Known rows, with every step that occurs:
maten, pomig, rovim, faro, mosi, sebine: [ 0.07,  0.42, -0.11, -0.33,  0.06, -0.27,  0.00,  0.18,  0.39,  0.44,
 -0.13,  0.32,  0.19,  0.74,  0.38,  0.12,  0.44, -0.02, -0.16,  0.33,
 -0.47, -0.66, -0.39, -0.36,  0.27,  0.08]
fimarok, rovim: [ 0.14, -0.22, -0.24,  0.09,  0.22,  0.07,  0.05, -0.01, -0.10, -0.03,
  0.05, -0.27, -0.10,  0.02,  0.20,  0.03,  0.17,  0.04, -0.08,  0.21,
  0.18, -0.21, -0.12,  0.02, -0.02, -0.07]
pomig, rovim, maten: [ 0.26, -0.46, -0.15, -0.14, -0.18, -0.06, -0.08, -0.11,  0.38,  0.01,
 -0.28,  0.08,  0.20,  0.25,  0.13,  0.05,  0.26, -0.11,  0.25, -0.12,
 -0.37,  0.09, -0.16,  0.05,  0.34,  0.24]
fimarok, rovim, faro, mosi: [ 0.24,  0.42, -0.08,  0.03,  0.20,  0.00,  0.00,  0.08,  0.16,  0.06,
 -0.01,  0.06,  0.16,  0.56,  0.41,  0.11,  0.36,  0.13, -0.07,  0.24,
 -0.10, -0.56, -0.42, -0.13,  0.27, -0.06]
mosi, zefur: [-0.13, -0.06, -0.05, -0.16, -0.08, -0.12, -0.11,  0.02, -0.19, -0.10,
 -0.08,  0.00, -0.11,  0.02, -0.06, -0.05, -0.09, -0.07, -0.19,  0.11,
 -0.06, -0.30, -0.08,  0.29, -0.21, -0.02]
pomig, maten, rovim, faro: [ 0.00, -0.23, -0.29, -0.19,  0.05,  0.15,  0.10,  0.19,  0.61,  0.15,
 -0.28,  0.18, -0.04,  0.42,  0.04, -0.05,  0.40,  0.24,  0.01, -0.38,
 -0.32,  0.00, -0.31,  0.06,  0.16,  0.07]
pomig, maten, rovim, faro, zefur, mosi: [-0.38,  0.03, -0.55, -0.19,  0.01,  0.19, -0.02,  0.01,  0.52,  0.37,
 -0.18,  0.20, -0.20,  0.31,  0.04,  0.04,  0.36,  0.11,  0.17, -0.66,
 -0.04, -0.09, -0.21, -0.14, -0.25,  0.01]
maten, pomig, rovim: [-0.01, -0.28, -0.26, -0.19,  0.02, -0.01,  0.01, -0.10,  0.22,  0.21,
 -0.18, -0.09, -0.14,  0.26,  0.12, -0.06,  0.22,  0.10,  0.02,  0.28,
 -0.10, -0.06,  0.02, -0.03,  0.25,  0.22]
pomig, maten: [-0.16, -0.13, -0.13, -0.19, -0.10,  0.08,  0.16,  0.05,  0.24,  0.20,
 -0.33, -0.25,  0.11,  0.14, -0.08,  0.05,  0.10,  0.11, -0.01, -0.10,
  0.01,  0.00, -0.09,  0.09,  0.08, -0.11]
mosi, zefur, faro, rovim: [-0.20,  0.16, -0.31,  0.01, -0.03,  0.00, -0.09, -0.29, -0.24, -0.19,
  0.32,  0.02, -0.24, -0.04, -0.11, -0.02,  0.11, -0.03, -0.43,  0.21,
 -0.06, -0.19, -0.29,  0.05, -0.16,  0.19]
zefur, faro, mosi: [-0.15,  0.69,  0.15,  0.06,  0.06, -0.03,  0.00, -0.10, -0.20,  0.07,
  0.21,  0.10,  0.07,  0.15,  0.08,  0.21,  0.10,  0.14, -0.20,  0.07,
  0.04, -0.14, -0.23, -0.30,  0.09,  0.14]
sebine, mosi, zefur, faro: [-0.28, -0.30, -0.08,  0.05, -0.26, -0.19, -0.10,  0.02, -0.36, -0.02,
 -0.02, -0.02, -0.32, -0.10,  0.18,  0.00, -0.14, -0.23, -0.24,  0.05,
 -0.04, -0.24, -0.15,  0.36, -0.38,  0.06]
maten, rovim, faro: [ 0.18, -0.07, -0.15, -0.02,  0.17,  0.06,  0.00,  0.14,  0.37, -0.06,
  0.06,  0.39, -0.06,  0.31,  0.12, -0.10,  0.29,  0.16,  0.12, -0.31,
 -0.36, -0.02, -0.18, -0.07,  0.08,  0.22]
mosi, faro: [ 0.05,  0.12,  0.13, -0.01,  0.10,  0.35,  0.09,  0.11, -0.06,  0.02,
  0.00, -0.03,  0.06,  0.22, -0.04,  0.04, -0.05, -0.27, -0.34,  0.01,
  0.04, -0.14,  0.02, -0.09,  0.01,  0.18]
maten, pomig, rovim, faro, mosi, zefur: [-0.04,  0.29, -0.07, -0.42, -0.02, -0.23, -0.20, -0.07,  0.29,  0.29,
 -0.26,  0.21, -0.01,  0.86,  0.31, -0.03,  0.33,  0.16, -0.12,  0.38,
 -0.51, -0.65, -0.32,  0.06,  0.34,  0.23]
sebine, mosi, zefur, faro, rovim, pomig: [-0.15, -0.36, -0.24, -0.03, -0.29,  0.12, -0.13, -0.15, -0.22, -0.08,
  0.15,  0.04, -0.14,  0.19,  0.06,  0.06,  0.18, -0.26,  0.04,  0.30,
 -0.09, -0.17, -0.43,  0.13, -0.15,  0.20]
maten, pomig, rovim, faro, mosi: [ 0.10,  0.33, -0.04, -0.23,  0.02, -0.03, -0.02,  0.00,  0.47,  0.33,
 -0.18,  0.19,  0.09,  0.83,  0.32, -0.01,  0.43,  0.22,  0.01,  0.31,
 -0.45, -0.35, -0.32, -0.25,  0.62,  0.25]
fimarok, rovim, faro, zefur: [ 0.04,  0.18, -0.44, -0.05,  0.17,  0.17, -0.10, -0.03,  0.06,  0.00,
 -0.01,  0.12, -0.03,  0.35,  0.37, -0.02,  0.34, -0.09, -0.09,  0.22,
  0.10, -0.55, -0.36, -0.06, -0.16, -0.19]
faro, zefur, mosi: [-0.45,  0.27, -0.26,  0.01, -0.01,  0.08, -0.14, -0.12, -0.14,  0.22,
  0.11,  0.01, -0.13, -0.22, -0.04,  0.02, -0.04, -0.15,  0.11, -0.21,
  0.25, -0.13,  0.09, -0.12, -0.48,  0.01]
rovim, faro, zefur, mosi, sebine: [-0.30,  0.43, -0.28, -0.07, -0.10, -0.14, -0.02,  0.08,  0.03,  0.32,
  0.14,  0.36,  0.00,  0.10,  0.26,  0.08,  0.00, -0.43, -0.07, -0.18,
 -0.17, -0.45, -0.16, -0.36, -0.67, -0.20]
sebine, mosi: [-0.04, -0.32,  0.08,  0.15, -0.18, -0.22, -0.04,  0.09,  0.03,  0.12,
 -0.14,  0.02, -0.11, -0.16,  0.08, -0.01,  0.04, -0.20,  0.12, -0.07,
  0.10,  0.00, -0.01,  0.17, -0.04, -0.03]
rovim, maten, pomig: [ 0.02, -0.46, -0.08, -0.02,  0.08,  0.09,  0.10,  0.08,  0.42,  0.12,
 -0.27,  0.10,  0.11,  0.34,  0.20, -0.21, -0.05,  0.00,  0.16, -0.03,
 -0.24, -0.11, -0.07,  0.02,  0.32,  0.42]
fimarok, rovim, pomig, maten: [ 0.07, -0.47, -0.40, -0.25,  0.06,  0.41,  0.18,  0.06,  0.16,  0.15,
 -0.38, -0.49,  0.26,  0.57,  0.25,  0.13,  0.32,  0.11,  0.20,  0.22,
  0.07, -0.28, -0.39,  0.12,  0.13, -0.16]

Rows:
[ 0.00, -0.12,  0.05,  0.17,  0.02,  0.09, -0.04,  0.01,  0.06,  0.11,
  0.06,  0.01, -0.12,  0.05, -0.15,  0.05,  0.28, -0.47, -0.16,  0.10,
  0.22, -0.12, -0.14, -0.06,  0.01,  0.17] -> sebine, mosi, faro, rovim
[ 0.00, -0.35, -0.26,  0.07,  0.14,  0.13,  0.02, -0.14,  0.51,  0.05,
 -0.12,  0.15,  0.08,  0.31,  0.01, -0.14,  0.27,  0.00,  0.15,  0.11,
 -0.09, -0.11, -0.21, -0.15,  0.45,  0.50] -> faro, rovim, maten, pomig
[-0.04,  0.37, -0.21, -0.13, -0.07,  0.08, -0.14, -0.06,  0.12,  0.03,
 -0.04,  0.38,  0.07,  0.33,  0.19, -0.02,  0.14, -0.09,  0.00, -0.03,
 -0.15, -0.29, -0.18, -0.04, -0.08, -0.10] -> rovim, faro, zefur
[-0.20, -0.27, -0.26, -0.21,  0.10,  0.10,  0.06,  0.08,  0.37,  0.13,
 -0.31,  0.00, -0.16,  0.12, -0.17,  0.05,  0.32,  0.25,  0.07, -0.37,
  0.04,  0.02, -0.14,  0.10,  0.08,  0.01] -> pomig, maten, rovim
[-0.03, -0.26, -0.12, -0.31, -0.14,  0.37,  0.10,  0.03,  0.26,  0.19,
 -0.38, -0.25,  0.34,  0.52,  0.03,  0.06,  0.14,  0.08,  0.26,  0.04,
 -0.12,  0.02, -0.28,  0.06,  0.26, -0.09] -> rovim, pomig, maten
[ 0.10, -0.26, -0.11, -0.17,  0.19,  0.26, -0.01,  0.05,  0.14, -0.11,
  0.07,  0.22,  0.03,  0.26,  0.02,  0.01,  0.26,  0.25,  0.33, -0.15,
 -0.17, -0.01, -0.19, -0.02,  0.13,  0.21] -> maten, rovim, pomig
[-0.05, -0.15, -0.32, -0.25, -0.14,  0.36,  0.09, -0.15,  0.34,  0.16,
 -0.16, -0.20,  0.28,  0.44, -0.20,  0.13,  0.42,  0.12,  0.25,  0.12,
 -0.03,  0.04, -0.44, -0.07,  0.35,  0.00] -> faro, rovim, pomig, maten
[-0.19,  0.26, -0.58, -0.04,  0.11, -0.04,  0.01,  0.12, -0.04,  0.30,
  0.17,  0.11, -0.09,  0.18,  0.41,  0.12,  0.22, -0.40, -0.12,  0.05,
  0.03, -0.71, -0.25, -0.35, -0.67, -0.26] -> fimarok, rovim, faro, zefur, mosi, sebine
[ 0.04,  0.13, -0.28,  0.02, -0.02,  0.41,  0.05, -0.35, -0.06, -0.13,
  0.36,  0.01,  0.14,  0.25,  0.07,  0.08,  0.23, -0.02,  0.01,  0.28,
 -0.13,  0.14, -0.40, -0.30,  0.08,  0.24] -> zefur, faro, rovim, pomig
[-0.12,  0.22, -0.10,  0.15,  0.13,  0.33,  0.07, -0.17,  0.00,  0.20,
  0.35, -0.14, -0.10,  0.08, -0.23,  0.07,  0.13, -0.35, -0.28, -0.12,
  0.15,  0.02, -0.05, -0.39, -0.16,  0.37] -> zefur, mosi, faro, rovim
[ 0.11,  0.63,  0.15, -0.03,  0.00, -0.09, -0.02,  0.02,  0.25,  0.10,
 -0.04,  0.30,  0.26,  0.52,  0.18,  0.10,  0.19,  0.09,  0.03,  0.06,
 -0.33, -0.29, -0.29, -0.18,  0.32, -0.02] -> rovim, faro, mosi
[-0.25, -0.05, -0.41, -0.29, -0.20,  0.36,  0.04, -0.19,  0.02, -0.01,
 -0.09, -0.18,  0.08,  0.53, -0.11,  0.12,  0.28, -0.01, -0.13,  0.23,
 -0.15, -0.22, -0.56,  0.13,  0.00,  0.10] -> mosi, zefur, faro, rovim, pomig, maten
[ 0.09, -0.26,  0.05,  0.06, -0.05,  0.46,  0.03,  0.04,  0.06,  0.05,
  0.02,  0.08,  0.12,  0.44, -0.02,  0.11,  0.31, -0.47,  0.13,  0.25,
 -0.01, -0.14, -0.28, -0.08,  0.16,  0.16] -> sebine, mosi, faro, rovim, pomig
[-0.46,  0.37, -0.29, -0.10, -0.04, -0.19, -0.06,  0.09, -0.21,  0.31,
  0.17,  0.13, -0.07, -0.25,  0.00,  0.14, -0.04, -0.36, -0.07, -0.17,
  0.23, -0.42,  0.01, -0.30, -0.80, -0.22] -> faro, zefur, mosi, sebine
[-0.23,  0.05, -0.09, -0.04, -0.07, -0.18,  0.14,  0.17, -0.09,  0.31,
  0.18,  0.00, -0.08, -0.20,  0.06,  0.12, -0.17, -0.28, -0.04, -0.19,
 -0.12, -0.13,  0.05, -0.30, -0.56, -0.06] -> zefur, mosi, sebine
[-0.15, -0.09, -0.40, -0.15, -0.14,  0.50,  0.23, -0.24,  0.25,  0.11,
  0.00, -0.20,  0.22,  0.49, -0.01,  0.14,  0.36,  0.07,  0.02,  0.16,
 -0.08,  0.19, -0.52, -0.23,  0.27,  0.11] -> zefur, faro, rovim, pomig, maten
[-0.31, -0.43, -0.33, -0.18, -0.38,  0.12,  0.02, -0.12,  0.01,  0.13,
 -0.26, -0.18, -0.02,  0.40,  0.00,  0.10,  0.27, -0.21,  0.10,  0.18,
 -0.06, -0.15, -0.58,  0.26, -0.03,  0.04] -> sebine, mosi, zefur, faro, rovim, pomig, maten
[ 0.22,  0.50,  0.01, -0.20, -0.11, -0.12, -0.16, -0.06,  0.33,  0.22,
 -0.13,  0.27,  0.20,  0.61,  0.26,  0.22,  0.43,  0.11,  0.06,  0.10,
 -0.47, -0.23, -0.33, -0.22,  0.43,  0.05] -> pomig, rovim, faro, mosi
[-0.13, -0.53, -0.26,  0.17, -0.28, -0.16, -0.10, -0.13,  0.00, -0.11,
  0.00,  0.17, -0.20, -0.02,  0.04,  0.01,  0.17, -0.37,  0.01, -0.02,
 -0.19, -0.21, -0.43,  0.19, -0.08,  0.38] -> sebine, mosi, zefur, faro, rovim, maten
[-0.28, -0.20, -0.20,  0.07, -0.18, -0.16, -0.21, -0.18, -0.25, -0.06,
  0.16,  0.03, -0.36, -0.19, -0.07, -0.02,  0.18, -0.25, -0.22,  0.13,
  0.07, -0.20, -0.30,  0.17, -0.27,  0.18] -> sebine, mosi, zefur, faro, rovim
[ 0.10, -0.22, -0.08,  0.06,  0.29,  0.39,  0.14, -0.07,  0.44,  0.06,
 -0.07,  0.09,  0.10,  0.53, -0.04, -0.15,  0.25, -0.29, -0.24,  0.15,
 -0.10, -0.26, -0.19, -0.25,  0.41,  0.66] -> mosi, faro, rovim, maten, pomig
[ 0.28, -0.12, -0.30,  0.08,  0.17,  0.16,  0.09,  0.06,  0.15, -0.03,
  0.00, -0.07,  0.00,  0.41,  0.43, -0.05,  0.20,  0.00, -0.04,  0.22,
 -0.18, -0.29, -0.33, -0.01,  0.12, -0.04] -> fimarok, rovim, faro
[-0.13,  0.08,  0.06,  0.12,  0.08,  0.38,  0.17,  0.04, -0.08,  0.23,
  0.20, -0.18, -0.09,  0.16,  0.01,  0.03, -0.13, -0.34, -0.24, -0.17,
  0.02, -0.02,  0.13, -0.27, -0.25,  0.30] -> zefur, mosi, faro
[ 0.30, -0.13, -0.18, -0.16, -0.15, -0.02, -0.09, -0.08,  0.35,  0.07,
 -0.08,  0.18,  0.07,  0.48,  0.27,  0.03,  0.35, -0.01,  0.08,  0.04,
 -0.51,  0.00, -0.26, -0.05,  0.28,  0.11] -> pomig, rovim, faro
